What can hang from each mark:
Q_614: Q_178 Q_751 Q_965
Q_69: Q_178
Q_751: Q_614 Q_804
Q_178: Q_69 Q_614 Q_804
Q_965: Q_69 Q_209
Q_804: Q_178

Each row was made from one small tree. Brackets hold a mark, then the marks that hang from it, in the order of their numbers. Every link used is in the known rows. Write each row's tree.
Known rows:
[Q_804 [Q_178 Q_69 [Q_614 Q_751 [Q_965 Q_209]]]]: 3.43, -4.99, 5.92, 1.69, -2.17, -2.38, -3.69, 2.02, 2.58, -3.51, 2.22, -6.02, 4.88, -1.46, -1.94, -4.39
[Q_178 Q_69 [Q_614 Q_751] Q_804]: 1.63, 0.40, 5.74, -3.43, 0.38, -1.66, -0.73, 3.95, 3.44, 0.69, 0.99, -7.46, 4.32, 0.82, -2.33, -8.86
[Q_614 Q_751 [Q_965 Q_69 Q_209]]: 5.37, -2.92, 4.93, 3.11, -3.44, -1.09, -2.81, -2.32, 3.06, -1.62, 6.53, -1.45, 4.81, -1.21, -0.73, 2.77
[Q_804 [Q_178 Q_614]]: 3.53, 0.56, 3.94, -3.64, -1.32, -0.19, 0.46, -0.34, 4.79, 1.34, 2.36, -4.07, 2.93, 0.03, -1.18, -8.65
[Q_965 [Q_69 [Q_178 Q_804]] Q_209]: 5.67, 1.76, 3.78, 0.85, -2.44, 0.81, 1.13, 0.17, 3.44, -0.53, 6.42, -4.42, 5.85, -2.48, -2.05, 4.70
[Q_751 [Q_614 Q_178 Q_965] Q_804]: 6.02, 1.79, 6.35, -5.72, -3.85, 1.97, -1.35, -3.82, 0.77, -1.10, 2.02, 0.79, 4.14, -1.66, 2.94, -3.01
[Q_69 [Q_178 [Q_614 Q_751 [Q_965 Q_209]] Q_804]]: 7.36, -3.28, 5.34, 0.85, -0.01, -1.78, -1.91, 1.51, 2.02, -1.19, 1.41, -5.13, 6.32, -1.94, -3.28, -0.73
[Q_804 Q_178]: 3.46, 2.28, 3.65, -4.21, -2.24, 0.34, 1.74, -2.20, 4.86, 0.57, 3.95, -1.12, 2.70, -0.42, -0.45, -5.02
[Q_965 Q_69 Q_209]: 4.62, 1.21, 4.27, 2.97, -3.44, 0.66, -1.07, -1.77, 4.72, 0.88, 8.36, -2.39, 4.50, -0.95, -0.49, 2.51
[Q_614 [Q_178 Q_69] [Q_751 Q_804] Q_965]: 2.00, -3.24, 7.38, -3.07, -2.31, -0.37, -1.90, -0.47, 0.61, -4.04, 2.14, -2.01, 4.57, -0.04, 1.36, -3.21
[Q_614 Q_751 [Q_965 [Q_69 Q_178]]]: 6.27, -4.08, 4.85, -1.69, -3.15, -0.21, -1.10, -3.16, 1.86, -1.65, 3.64, -1.57, 4.56, 0.02, -1.33, 0.48
[Q_178 Q_69 [Q_614 Q_751 Q_965] Q_804]: 2.69, -1.93, 6.56, -2.79, -0.59, -2.82, -1.82, 3.04, 1.83, -1.16, -0.40, -6.63, 4.36, 0.39, -2.46, -7.95
[Q_804 [Q_178 [Q_614 Q_751 [Q_965 Q_69 Q_209]]]]: 4.79, -4.70, 4.48, 1.64, -2.66, -1.84, -2.22, -0.20, 3.08, -3.01, 4.28, -5.25, 4.71, -1.88, -1.50, -2.18
[Q_751 Q_614 [Q_804 Q_178]]: 4.61, 7.22, 4.56, -8.63, -2.07, 2.13, 1.80, -2.98, 3.29, 0.45, 2.93, -1.48, 3.20, -2.21, 2.23, -5.08
[Q_751 [Q_614 [Q_965 Q_209]] [Q_804 Q_178]]: 6.59, 4.46, 5.40, -3.68, -3.24, 0.89, -1.01, -3.25, 2.01, -2.24, 3.59, -1.00, 4.54, -4.28, 1.81, 0.30
[Q_69 [Q_178 [Q_614 [Q_751 Q_804] Q_965]]]: 6.46, -2.26, 6.38, -3.89, 0.61, -0.80, -1.19, -1.61, 1.39, -0.92, 0.60, -3.66, 5.04, -0.26, -0.84, -4.28
[Q_965 Q_209]: 5.32, 1.98, 4.52, 2.27, -2.17, 0.31, -1.30, -1.90, 4.96, 1.98, 6.75, -0.92, 4.36, -0.96, -0.65, 0.47
[Q_614 [Q_178 Q_69] [Q_751 Q_804]]: 0.83, -1.22, 6.61, -3.72, -1.28, 0.91, -0.46, 0.53, 2.12, -2.19, 3.62, -3.07, 4.39, 0.40, 1.57, -4.48

Which tree is each row?
0.92, 2.45, 6.01, -5.09, -0.62, -0.29, 1.24, 1.46, 3.24, -1.36, 1.88, -6.91, 3.65, -0.64, 0.12, -8.48	[Q_751 [Q_804 [Q_178 Q_69 Q_614]]]
3.64, 0.22, 5.87, -3.12, -5.29, 2.55, -2.24, -0.55, 2.19, 0.39, 2.93, -1.83, 3.90, 0.19, 1.47, -5.20	[Q_751 [Q_614 [Q_178 Q_69]]]
4.36, -3.64, 5.99, 1.30, -2.90, 0.07, -1.81, -1.84, 1.34, -4.45, 6.34, -1.49, 5.58, -2.02, 1.50, 3.41	[Q_614 Q_178 [Q_751 Q_804] [Q_965 Q_69 Q_209]]
8.63, 1.75, 4.67, -0.91, -4.68, 1.14, -1.21, -1.65, 1.02, -1.34, 3.82, -2.86, 6.03, -3.74, -1.08, 5.19	[Q_751 [Q_614 [Q_965 [Q_69 [Q_178 Q_804]] Q_209]]]
5.06, 3.87, 5.61, -6.21, -2.78, 3.19, -0.08, -2.64, 2.30, 0.77, 3.29, -0.16, 3.96, -1.04, 3.13, -4.20	[Q_751 [Q_614 Q_178] Q_804]
3.89, -0.43, 4.87, -1.27, -2.14, -0.85, -0.03, -2.10, 2.50, -4.78, 5.79, -2.99, 4.73, -3.15, 0.71, 2.37	[Q_614 [Q_751 [Q_804 Q_178]] [Q_965 Q_69 Q_209]]
6.25, -0.50, 4.04, 2.93, -3.58, 1.47, -0.62, -1.97, 3.81, 0.15, 7.52, -2.69, 5.43, -1.46, -1.27, 4.76	[Q_965 [Q_69 Q_178] Q_209]
7.03, 0.49, 5.28, -0.88, -4.54, 0.97, -2.03, -0.73, 1.31, -1.35, 2.82, -0.72, 5.43, -3.15, 0.40, 0.21	[Q_751 [Q_614 [Q_178 Q_804] [Q_965 Q_209]]]
4.34, -4.70, 6.80, 3.57, -1.87, -2.29, -5.21, 1.66, 2.44, -1.37, 2.96, -5.26, 5.24, -0.36, -1.96, -3.27	[Q_178 Q_69 [Q_614 Q_751 [Q_965 Q_209]]]
0.96, 0.04, 5.61, -2.95, -2.99, 0.34, 0.92, 2.47, 2.51, -1.13, 2.59, -3.65, 4.22, 0.02, -0.66, -4.64	[Q_614 [Q_178 Q_69 Q_804]]
3.63, -1.86, 7.70, 1.35, -0.28, -1.94, -3.87, 1.41, 1.75, -2.37, 3.03, -6.09, 5.62, -1.31, -0.39, -2.04	[Q_178 Q_69 [Q_614 [Q_751 Q_804] [Q_965 Q_209]]]
5.07, -1.50, 5.29, 1.29, -3.05, -0.64, -0.99, 0.17, 2.00, -2.33, 3.74, -0.88, 5.27, -2.40, -0.79, 1.52	[Q_614 [Q_178 Q_804] [Q_965 Q_209]]
1.72, 2.19, 5.84, -2.90, -0.78, -1.11, 0.27, 3.51, 3.47, 1.29, 1.24, -7.43, 4.07, 0.45, -2.24, -7.96	[Q_178 Q_69 Q_614 Q_804]
4.08, -1.13, 5.23, -3.27, -2.90, -0.64, 0.43, -0.73, 1.77, -1.51, 1.77, -0.47, 4.03, -0.88, -0.58, -3.23	[Q_614 [Q_178 Q_804] Q_965]
4.03, -1.74, 5.09, -2.85, -1.03, -2.30, -0.48, 0.74, 2.35, -0.73, 1.64, -5.76, 4.20, -0.13, -2.12, -5.49	[Q_178 [Q_614 Q_751 [Q_965 Q_69]] Q_804]
5.69, -5.91, 5.42, 3.08, -3.13, -0.59, -3.46, -1.56, 2.43, -2.34, 4.66, 0.49, 5.12, -0.99, -0.12, 0.33	[Q_614 Q_178 Q_751 [Q_965 Q_209]]
5.65, -1.30, 5.68, -3.95, -1.79, 0.12, 0.20, -3.52, 1.26, -2.73, 3.69, -2.27, 5.01, -0.95, 0.05, 1.55	[Q_614 [Q_751 Q_804] [Q_965 [Q_69 Q_178]]]
7.29, -4.38, 4.76, 2.93, -3.35, -0.24, -2.41, -2.42, 2.23, -2.46, 5.83, -1.84, 5.74, -1.59, -1.61, 4.97	[Q_614 Q_751 [Q_965 [Q_69 Q_178] Q_209]]
2.71, -0.01, 6.70, -2.34, -1.94, -2.35, -1.26, 2.48, 1.89, -0.51, 0.03, -6.36, 4.18, -0.23, -2.44, -6.59	[Q_178 Q_69 [Q_614 Q_965] Q_804]
3.60, 1.89, 5.71, -4.25, 1.61, -0.32, -0.02, -0.52, 3.95, 1.73, 2.63, -4.17, 3.95, 0.69, 0.23, -7.81	[Q_178 [Q_614 [Q_751 Q_804]]]
2.68, -1.24, 7.65, -2.93, -0.25, -1.84, -2.41, 0.60, 1.55, -1.67, 0.78, -5.66, 4.34, 0.28, -0.28, -6.55	[Q_178 Q_69 [Q_614 [Q_751 Q_804] Q_965]]
2.65, -6.38, 6.60, -1.07, -3.62, -0.72, -3.01, -0.15, 1.36, -2.99, 2.07, -1.39, 4.20, 0.92, -0.16, -4.21	[Q_614 [Q_178 Q_69] Q_751 Q_965]
